Each row was made from one path, in order. Every step used is in the known rows, and no mark comes twice. Write each row's path.
In the rows, 128 means zero.
Known rows
y/f/q: [ 97 159 159 107  88 148 114 170 101 116 100 129 121 129 120 108  63 179
 112 159 149 184  53 150 137 166 152  82 103 150 128  89 110  94 159 135]
n/m/q/k: [114 153 136 137 122 139 107 169 123 115 140 106 121 119 117 137 108 138
  71 152 148 121  83 168  47 141 125 103 109 102 130  63  95 110 110 169]
d/j/e/n: [108 144 151  94  86 137  96 142 124 137 145  85  99 109 149 106 124 146
  67 166 127 170 110 162 102 157 134  92 103  92 123  75 143 108 122 161]
h/m: [106 150 148 123 113 143 107 150  95 107 134  97 132 111 127 130 109 138
  86 169 111 145  88 149  94 113 150 103 107 130 125  68 109 102 127 165]
h/m/t/z: [ 64 137 140 135 126 141 110 134  72 111 143 106 136 122 142 135 114 125
  64 182 106 126 111 154  62  71 171  92 104 146 137  91  92  84 116 186]
r/d/j/e/b/m: [111 177 136 110  69 139  68  97 106 127 169  79  95  96 141 121 124 133
  20 141 139 140  82 159  72 157 132  85 123 108 118  74 148 104 146 203]
c/k/e/m/t/z: [ 83 116 144 122 146 137 115 135  90 105 153 110  98 129 174 110 140 119
  54 194 122 128 132 138  46  63 155  76 103 132  77  87  92  99 140 185]
q/k/e/n/m/z: [100 125 149 137 143 163 117 143 100 118 160 112  86  92 169 122 146 155
  54 172 126  99 108 166  54  76 131  94  86 121  90  76  67 104 105 182]
b/m/q/f: [108 162 125 135 118 128  97 151  89 116 110 119 108 152 134 131  73 151
  84 135 122 152  83 155  91 136 125  89 120 130 134  49 115  89 146 175]
u/n: [103 148 162 121 125 148 127 166 115 124 134  97 126 101 143 122 118 138
  96 162 117 145 105 138 103 113 151  91  83 116 138  75 118  96 119 162]
f/q/m/t/z: [ 71 152 150 131 102 129 116 155  90 112 135 134 142 126 165 134  96 138
  86 190 131 144  85 149  82  99 183  68  98 182 120 102 102  73 150 160]
j/e/m/z: [ 97 154 142 104 108 133 106 153 107 122 135  95  93 120 146 122 130 146
  55 206 125 146 100 167  87 114 145  96 100 116  97 108 128  82  96 161]
b/m: [107 161 143 130 108 139  95 142 101 117 130 100 122 124 146 136 106 142
  77 157 115 149  90 138  97 112 127  91 114 139 115  72 119  96 138 160]
c/k/e/b: [119 122 137 126 138 149 123 124 123  86 153 105  96 118 168 101 123 136
  68 166 142 136 110 135  76 102 131  96 108 123  75  80  93 117 149 166]
b/m/t: [ 85 163 137 130 118 141  93 135  86 117 139  98 116 134 159 136 116 144
  72 159 101 150 108 141  77  93 140  82 111 136 109  85 115  78 128 181]
c/k/e/m: [124 128 153 111 132 141 113 150 113 102 145 100  96 117 159 105 136 131
  76 180 127 146 108 134  79 104 133  89 106 117  66  62 109 117 151 163]
d/j: [118 163 153 103  99 137  98 144 117 125 136  86 142 108 136 113 112 142
  96 150 123 158  96 137 112 161 140  78 109 104 125  60 140 122 153 168]
t/z: [ 94 137 144 125 117 131 117 147 109 115 126 109 143 126 138 129 101 133
  90 174 132 140 101 138  97 115 144  88 104 134 133  85 116 105 134 147]
y/f: [100 158 152 106  97 146 112 164 109 110 109 109 122 125 128 111  87 159
 109 155 133 176  79 147 129 156 142  92 105 129 120  82 128  98 148 141]
f/q/k/e/m: [126 130 153 119 131 146 106 165 111 109 150 135 106 120 133 123 112 155
  90 174 155 134  56 160  81 135 131  77  93 128  81  59  91 112 150 151]
n/m: [116 163 154 126 112 143 112 156 101 112 129  97 124 110 132 133 122 144
  83 163 125 143  93 149  91 110 138  96 109 124 117  77 114 108 122 167]
j/e/m/t: [ 95 152 139 101 113 131 101 156 103 115 143  96  91 138 144 126 136 139
  65 193 119 164 108 170  74 117 146  89 102 106  92 100 140  76 101 170]
b/m/z: [ 87 165 139 132 113 143  97 133  90 123 129  98 118 117 160 131 110 151
  63 173 107 131  99 139  91  92 139  88 110 147 115  93 103  84 124 174]
r/d/j: [120 178 157  95  80 135  87 129 115 134 148  74 143  95 125 109 117 141
  87 131 124 156  94 130 106 186 142  72 113  88 132  47 160 122 173 187]
j/e/m/q/f/y: [106 154 128 101 103 141 111 178  95 114  94 131  81 159 112 101  72 164
  84 159 144 179  64 185  99 171 137  92 108 107 126  75 142  79 122 160]
d/j/e/n/m/h: [ 90 154 161 105  97 147 102 137  98 138 145  82  82  89 160 100 146 152
  29 184 123 135 106 170  65 114 149  96 101 100 117  86 120 102  95 197]
k/e: [124 139 145 117 137 133 120 151 122  98 136 101 131 125 147 126 115 135
 107 162 122 150 101 142  98 115 137  91 114 120  94  64 123 118 164 165]
d/j/e/m/q: [120 156 139  96  89 115  89 155 125 129 139  80 106 127 113 121 125 129
  55 172 135 166  94 182  69 172 138  92 125  85 113  63 152 106 132 186]
n/m/h: [ 95 163 155 126 124 147 118 150  92 112 126  97 118 105 146 117 129 152
  67 180 118 124  92 146  75  94 151  95 102 124 112  88 106  99 108 183]
e/n/m: [110 141 161 127 103 153 112 145  90 123 132  99  96 105 139 124 138 157
  72 157 114 153 108 157  93 102 130  97  99 120 108  69 105  98 108 167]
j/e: [110 154 138 104 109 127 110 164 135 114 132  95 118 131 141 126 101 137
  87 183 137 161  94 155  99 142 136 104 109 109 124  97 141 101 118 140]
f/q/k/e/n: [113 112 153 123 129 154 115 157 118 118 150 135 100 118 151 113 102 166
  94 159 149 142  77 157  89 134 125  83  88 125  98  61  80 110 145 143]
u/n/m: [106 158 169 132 123 155 126 165  99 123 136  94 117  84 139 131 134 137
  75 163 118 129 101 149  84  86 153  96  86 124 137  76 103  98 106 181]

Write each row's path
[108 151 131 129 124 133 109 159  85 106 114 115 120 138 116 125  76 147
  91 147 118 147  82 167  88 137 147 101 113 122 145  45 104  94 135 180]
h/m/q/f
[114 164 145  93  95 127  96 153 135 126 142  82 126 114 142 115 107 133
  77 171 138 159  95 153 101 166 141  90 114  96 132  81 151 117 135 162]
d/j/e
[109 116 129 143 133 141  96 140 118 118 155 112  90 129 151 134 119 139
  58 143 126 128  99 170  42 112 109 100 113 115  96  41  86 102 140 178]
b/m/q/k/e/n
[118 163 137 132 123 133 114 165  90 110 108 116 111 137 120 128  88 152
  89 142 132 146  87 165  84 134 135  93 115 115 135  54 109  99 131 183]
n/m/q/f
[121 128 126 127 148 129 115 165 144 101 147 110 130 135 132 131 103 130
  94 153 145 128  91 162  53 146 124  99 114  98 108  51 104 120 152 166]
m/q/k/e
[117 111 145 123 137 152 113 150 127 112 158 115 100 115 159 116 127 148
  91 156 132 133 102 154  80 123 117  93  88 103  91  53  98 114 133 149]
q/k/e/n
[103 156 130 114 114 150 121 170  96 111  85 133 118 157 116  98  51 173
 117 129 134 176  70 156 117 174 138  85 107 116 146  63 127  91 147 160]
m/q/f/y
[120 125 137 134 136 155 117 141 120  92 157 140 106 120 142 120  98 159
  82 160 170 124  58 161  77 133 129  82  94 133  89  76  75 113 147 154]
f/q/k/e/b
[111 165 159 119  89 131 112 170 113 110 126 125 139 115 149 129  92 150
 107 176 134 163  61 145 115 140 161  80 101 166 110  77 118  90 161 139]
f/q/m
[124 123 129 132 144 153 116 135 128  85 166 121 107 116 152 123 123 140
  81 157 153 115  84 158  69 123 120  93  94 112  82  67  93 117 136 160]
q/k/e/b
[ 97 122 153 135 148 162 119 146 100 112 158 114  84  95 169 109 150 154
  54 173 128  98  97 163  44  80 133  96  84 113  85  65  74 108 106 185]
q/k/e/n/m/h
[ 86 152 143 123 122 146 105 143  81 108 142  96 127 121 140 130 118 139
  79 171  98 145 106 153  75  93 162  93 105 128 120  80 104  84 117 187]
h/m/t
[114 132 134 149 131 158  98 126 103  97 161 142  94 119 153 133 100 155
  56 155 161 114  51 161  63 108 122  83 103 156  86  73  64 105 150 167]
f/q/k/e/b/m
[110 153 137 111 108 151 113 169  78 112  89 135  97 154 106  98  77 173
 101 138 129 177  66 168 110 167 136  80 103 115 120  53 130  83 139 167]
e/m/q/f/y
[130 130 139 118 131 120 112 153 114 101 132  98 112 137 118 133 134 130
  86 164 119 157 100 170  66 123 133  93 125 108  75  46 123 105 161 188]
k/e/m/q
[ 77 172 165 111  84 145 119 174  95 107 107 135 122 112 157 100  80 171
  94 186 138 160  43 150 116 141 182  81  93 181 108  95 109  75 160 147]
y/f/q/m/h
[113 135 158 111 115 156 107 175 102 105 132 145  93 120 126 112  93 168
  93 167 165 151  39 169  99 153 138  78  92 142  84  65  90 107 163 144]
y/f/q/k/e/m
[ 84 158 170 131 135 158 132 160  89 124 133  94 110  80 153 115 141 143
  57 181 113 110 100 147  67  69 167  96  79 125 132  87  95  89  93 196]
u/n/m/h
[123 128 141 135 137 138 122 151  86 108 121 118  81 133 140 122 115 155
  81 138 120 147 106 179  74 105 129  95 113 115 103  37  95 102 146 199]
k/e/n/m/q/f
[ 69 128 152 138 116 149 116 130  68 126 140 107  99 115 154 128 143 144
  51 172 109 134 131 161  60  61 153  85  95 135 119  93  89  80  98 190]
e/n/m/t/z
[ 89 143 162 127 114 157 118 141  81 124 129 100  90 100 153 107 145 165
  56 175 107 134 108 155  76  85 144  96  92 120 102  80  97  89  94 183]
e/n/m/h
[116 116 120 147 145 147 110 133 114  83 167 115 108 118 124 136 118 126
  54 155 143 105  79 185  28 113 135 112 113 116  97  52  69 111 132 194]
h/m/q/k/e/b
[117 133 119 147 131 132 103 115 106  90 143 105 100 136 138 141 122 131
  52 145 125 138  95 171  49  95 125  99 135 137  80  61  96  97 160 204]
k/e/b/m/q
[111 153 159 105  85 144  96 143 108 137 147  82  89  93 146 117 140 144
  45 167 129 153 106 172  82 130 136  96 108 100 122  76 128 111 108 181]
d/j/e/n/m
[119 144 142 117 108 124 104 157 108 116 122  98 114 138 107 129 123 142
  83 163 120 166  96 165  80 144 133  93 117 105  97  57 128  93 131 172]
e/m/q
[ 93 165 152 119 108 132 118 159 112 104 133 106 134 108 172 115 124 139
  88 189 111 135  87 140  90 114 165  91  95 146  97  81 128  85 136 159]
q/m/h
[ 84 162 143 129 118 142 100 136  91 118 128 100 116 120 160 119 114 150
  62 174 109 131  89 136  79  95 140  91 108 139 110  83 112  88 124 175]
b/m/h
[115 125 128 136 148 136 108 159 123  97 156 107 129 121 124 138 106 121
  76 160 133 114  83 173  37 122 139 111 116 112 115  43  83 118 142 182]
h/m/q/k/e
[ 92 170 155 123  94 136 117 162 103 115 126 124 135 109 164 126  96 159
  92 191 127 145  71 146 109 118 173  78  96 176 110  98 103  77 147 151]
f/q/m/z
[108 131 143 139 114 149 106 158 113 127 144 109  94 113 125 128 125 152
  61 148 137 130  99 177  49 133 118 103  99  98 121  55  86 101  95 168]
e/n/m/q/k
[ 97 138 133 142 141 149 110 105  88  90 148 110  93 118 171 120 137 145
  42 170 117 114  90 151  57  64 138  91 113 147  68  80  91  93 142 204]
k/e/b/m/h
[117 138 135 123 117 134  98 166 122 116 141 110 111 131 111 127 119 141
  78 161 141 140  82 170  60 161 121  93 101  93 104  52 112 101 114 156]
e/m/q/k
